Each row was made from one walk, in order. Every step used is in the known rows, and no mark comes twice. Write each row's walk.
Known rows:
pabe/nekir/dasup: -0.40; -1.24; -0.15; -1.90; -1.22; 0.89; 0.13; -0.38; 1.06; -1.18; 3.05; -0.06; -2.35; -1.16; -2.21; -1.20; 1.76; 0.51; -0.89; 2.75; 0.30
dasup/zele/kuraf/katu/pabe/nekir: 4.69; -0.84; -1.41; -3.47; -4.17; 0.08; 2.44; -0.42; 1.64; -3.67; 2.25; 4.81; -1.88; -2.61; -2.93; 1.42; -0.25; -0.74; -1.32; 1.04; -0.04
kuraf/zele/dasup/gugezev: -1.53; 1.68; -3.23; -2.47; -3.99; -0.06; 1.83; 0.24; -0.76; -1.33; 0.58; -1.53; 0.75; -1.79; -1.54; -1.43; -2.50; -0.70; -1.85; -0.20; 0.48
dasup/zevon: -1.35; 0.05; -0.13; -1.48; -0.04; -0.41; 0.31; 0.43; 0.55; -0.38; 3.10; -1.60; 2.33; 1.20; -1.30; -0.35; 1.66; -1.04; 0.89; 0.81; -0.10
katu/pabe/nekir/kuraf: 1.11; -1.24; -1.91; -1.89; -1.05; 1.65; 1.49; -0.12; 2.83; -1.57; 3.94; 1.19; -1.18; -1.33; -1.73; -0.19; -0.08; 0.98; 0.19; 2.38; -1.70
dasup/gugezev: -0.78; 0.13; -1.98; -1.99; -1.23; -1.33; 1.17; 0.14; 0.02; -0.18; 1.13; -1.70; 0.05; -0.32; -1.89; -1.08; 0.40; -0.05; -1.14; -0.41; -0.03
zevon/pabe/nekir/kuraf: 0.52; -1.76; -2.53; -0.09; -0.68; 0.54; 1.22; 0.70; 0.91; -0.34; 3.79; 1.82; -1.53; -0.44; -2.80; -0.77; 0.80; -0.52; -0.43; 1.90; -3.00
zele/dasup: -1.86; -0.80; -1.32; -1.96; -1.58; 0.06; -0.63; 1.44; 0.56; -1.45; 0.29; -0.87; 0.07; -1.10; -1.25; -1.08; 0.55; 0.16; -2.64; -0.10; 0.27
nekir/kuraf/zele/dasup/zevon: -2.46; 1.15; -3.08; 0.75; -4.06; 2.06; 2.15; 0.31; 0.27; -1.02; 3.02; -0.43; 4.35; -1.54; -1.22; -1.40; -0.35; -0.88; 0.85; 1.20; -0.72
kuraf/dasup/zevon: -0.99; -0.19; -1.13; 1.17; -0.20; -0.26; 2.51; 0.31; -0.47; -0.79; 4.60; -2.82; 3.94; 0.40; -1.09; -0.21; 0.89; -0.12; 0.77; -1.55; 0.25
pabe/nekir: 0.73; -0.75; -0.60; -2.85; -1.36; 0.77; -1.15; 0.66; 1.84; -0.77; 2.11; 0.23; -1.20; 0.13; -1.94; -0.33; 0.96; -0.31; -0.64; 2.08; -0.18
pabe/nekir/kuraf/dasup: 0.78; -1.34; -3.30; 2.38; -2.64; 1.96; 1.97; 0.43; 1.29; -0.98; 4.01; -0.20; 1.74; -1.89; -2.02; -0.90; 0.94; 1.55; -0.06; 0.20; -0.92
zele/kuraf: 0.84; -1.07; -1.85; -2.16; -2.24; 0.76; 1.19; 0.30; 0.69; 0.16; -1.06; 1.54; 0.07; -1.27; -2.09; 0.10; 2.31; 0.17; -1.71; 0.04; 0.08
zevon/pabe/katu: 0.09; -0.91; -0.41; -2.80; 1.38; -0.70; 1.07; 1.69; 0.09; -0.25; 2.75; 0.93; -2.27; 0.76; -2.42; -0.30; 0.90; -2.33; -2.74; 1.23; -2.09
zele/kuraf/nekir/dasup: -0.34; -1.93; -3.04; -0.15; -2.35; 1.12; 2.13; -1.00; 0.71; -1.35; 1.24; 1.50; -1.67; -4.28; -3.51; -1.13; 2.99; 1.08; -0.51; 0.83; -0.43
dasup/katu/pabe/nekir/kuraf: 2.02; -0.38; 0.07; -1.58; -2.77; 1.25; 2.21; 0.99; 2.31; -2.14; 4.19; 1.23; -0.75; -0.27; -2.77; -0.53; 0.54; -0.59; 0.95; 2.08; -1.08
kuraf/nekir/dasup: -2.13; -1.68; -1.92; 0.13; -0.12; 0.51; 0.56; -1.24; 0.28; -1.81; 2.92; -0.44; -2.04; -3.78; -2.88; -1.77; 2.15; 0.89; 0.35; 1.49; -0.77
katu/pabe/nekir: 1.42; -0.82; -0.29; -4.47; 0.08; 0.44; 0.29; 0.10; 2.32; -1.87; 3.64; 0.41; -2.75; -0.28; -1.49; 0.55; -0.91; 0.03; -0.43; 1.76; -0.59
nekir/dasup/gugezev: -1.67; -0.25; -1.50; -1.07; -1.15; -1.25; 2.36; -0.84; -0.73; -0.43; 2.08; -1.93; -0.98; -1.44; -2.17; -2.04; 1.13; 0.78; -1.42; 0.46; 0.44
zele/dasup/zevon/pabe/nekir/kuraf/katu: -0.99; -1.17; -3.17; 0.58; -2.85; -0.73; 1.47; 1.80; 1.74; -2.82; 7.79; 2.16; 1.63; 0.38; -2.78; -0.66; 0.26; -1.90; 0.31; 1.53; -2.85

Which walk is each row?
2.98; -1.67; -1.84; -4.47; -2.79; 0.59; 1.69; -0.33; 3.10; -2.68; 3.74; 4.41; -2.08; -1.84; -2.49; 1.66; -0.27; -0.04; -0.62; 1.34; -0.88  zele/kuraf/katu/pabe/nekir
-1.74; 0.72; -2.01; -2.45; -2.97; 1.49; 0.31; 0.12; -0.56; -1.50; 0.18; -0.13; 0.51; -2.48; -1.14; -0.83; -1.54; -0.71; -1.70; 0.51; 0.20  kuraf/zele/dasup
-1.20; 0.07; -3.01; 0.35; -2.64; 2.81; 1.80; -1.24; -0.32; -0.08; 0.84; 1.22; 1.75; -3.50; -1.75; -1.08; -0.03; 0.12; 0.64; 1.62; -1.39  nekir/kuraf/zele
2.59; -0.30; -1.29; -1.18; -3.75; 0.42; 1.91; 0.16; -0.64; -0.73; -2.48; 2.06; 0.38; -2.28; -2.52; -0.13; 2.34; -0.48; -2.46; -0.23; 0.93  dasup/zele/kuraf
0.30; -0.85; -1.63; -3.36; -1.56; -1.38; 2.80; -1.47; 1.59; -3.44; 6.95; 0.72; -3.16; -1.90; -2.60; -0.52; -1.35; 0.60; -0.20; 1.73; -0.46  kuraf/katu/pabe/nekir/dasup/gugezev
2.13; 0.97; -0.49; -2.14; -4.01; 2.70; 2.97; -0.32; 1.18; -2.23; 3.95; 2.02; -0.44; -1.56; -2.70; -0.27; -1.57; -1.35; 1.96; 2.87; -1.15  dasup/katu/pabe/nekir/kuraf/zele
2.78; -0.35; 0.79; -1.69; -1.63; 0.13; 2.96; 1.02; 0.80; -3.04; 5.21; -0.73; -0.68; 0.04; -2.33; 0.39; -0.93; -0.47; 0.17; -0.71; 0.20  kuraf/dasup/katu/pabe/nekir
-0.14; -0.85; -4.46; -0.28; -3.36; -0.46; 3.50; -1.00; 0.43; -1.20; 1.51; 0.23; -1.53; -3.54; -4.02; -1.70; 2.02; 1.06; -0.47; 0.05; -0.11  zele/kuraf/nekir/dasup/gugezev
-0.36; 0.36; -3.61; -0.76; -5.42; 3.24; 0.80; 0.64; 1.50; -1.67; 2.12; 1.34; 0.87; -2.64; -1.92; -1.39; -1.10; -0.08; -0.67; 2.57; -0.67  pabe/nekir/kuraf/zele/dasup
-1.74; 0.90; -1.79; -1.82; -1.06; -0.51; 2.26; 0.82; -1.67; -1.41; 3.72; -0.66; 1.34; 0.45; -1.44; -0.39; -2.16; -2.90; -0.28; 0.12; -1.46  kuraf/zele/dasup/zevon/pabe
-0.23; -0.24; -1.50; -2.04; -2.27; -0.64; 1.61; -0.26; 0.76; -0.97; 3.46; -1.40; -2.04; -0.58; -2.63; -1.78; 0.81; 0.44; -1.03; 1.89; 0.62  pabe/nekir/dasup/gugezev
-0.23; -0.68; 2.19; -2.45; -0.08; -0.44; 3.02; -0.43; -0.55; -2.24; 3.33; -0.49; -2.49; -1.29; -2.29; -0.97; 0.90; -0.22; -0.36; 0.85; 0.33  nekir/dasup/katu/pabe
3.13; -0.57; -2.41; 1.72; -2.72; 1.30; 4.21; -0.33; 0.32; -2.97; 3.83; 0.41; 0.62; -3.07; -1.99; -0.35; -0.79; 1.15; -0.64; -0.18; -0.59  katu/pabe/nekir/kuraf/dasup/zele
-0.50; -1.02; 0.55; -1.19; -0.36; -0.14; 2.63; -0.73; 0.28; -3.64; 4.56; -0.24; -3.08; -2.87; -3.50; -1.27; 0.95; -0.18; 1.38; 1.13; -0.77  kuraf/nekir/dasup/katu/pabe
-0.50; -0.86; -1.33; 1.24; -1.65; -0.02; 1.21; -1.26; -1.16; -2.80; 1.49; -0.14; -1.81; -4.54; -3.37; -2.03; 2.33; 0.25; -0.36; 1.24; 0.24  kuraf/nekir/dasup/zele
-0.85; -1.87; -2.38; -0.63; -0.43; 0.71; 1.94; -1.21; 1.56; -2.44; 4.41; 2.60; 0.17; -3.24; -1.77; 0.03; 0.06; 1.05; 0.30; 0.74; -2.46  nekir/kuraf/katu/pabe
0.49; -1.28; 0.12; -3.60; 0.26; 0.62; 1.70; -0.92; 1.44; -2.21; 4.57; 0.07; -3.77; -1.38; -1.72; -0.42; -0.15; 1.02; -0.68; 2.50; -0.21  katu/pabe/nekir/dasup
-2.05; 0.63; -3.42; 0.81; -2.10; 0.61; 3.45; 0.53; -1.13; -1.05; 4.25; 0.03; 2.78; -0.61; -1.80; -1.00; -1.41; -2.02; 0.41; 0.77; -2.46  nekir/kuraf/zele/dasup/zevon/pabe
1.58; -0.47; -1.23; 2.59; -4.27; 1.55; 2.65; 1.50; 0.79; -1.64; 4.21; -0.08; 2.24; -1.03; -3.13; -1.20; 1.66; 0.01; 0.74; -0.06; -0.36  pabe/nekir/kuraf/dasup/katu
1.21; -1.44; -0.72; -4.24; -0.53; -0.01; 0.01; -0.56; 2.52; -3.27; 5.47; 2.32; -2.44; -1.30; -1.90; 0.96; -1.13; -0.14; 0.10; 1.74; -1.32  kuraf/katu/pabe/nekir
1.02; -1.95; -3.38; 2.42; -0.92; 0.49; 3.22; 0.66; -0.02; -1.05; 5.14; 0.49; 0.01; -1.38; -2.60; -0.56; 0.06; 0.44; -0.50; -0.46; -2.77  zevon/pabe/nekir/kuraf/dasup
1.73; -1.05; 0.05; -0.75; -0.83; -1.04; 2.20; -0.22; -1.69; -1.82; 2.78; 0.90; -3.68; -1.41; -3.07; -1.13; 0.78; -1.29; -2.13; 1.85; -0.58  zevon/pabe/nekir/dasup/zele
-1.19; -0.53; 1.82; -0.80; -1.51; -0.26; 1.53; 0.25; -1.00; -1.19; 1.86; -0.55; -0.84; -1.10; -2.76; -1.79; 2.79; -0.63; -0.54; 1.06; 0.69  nekir/dasup/katu
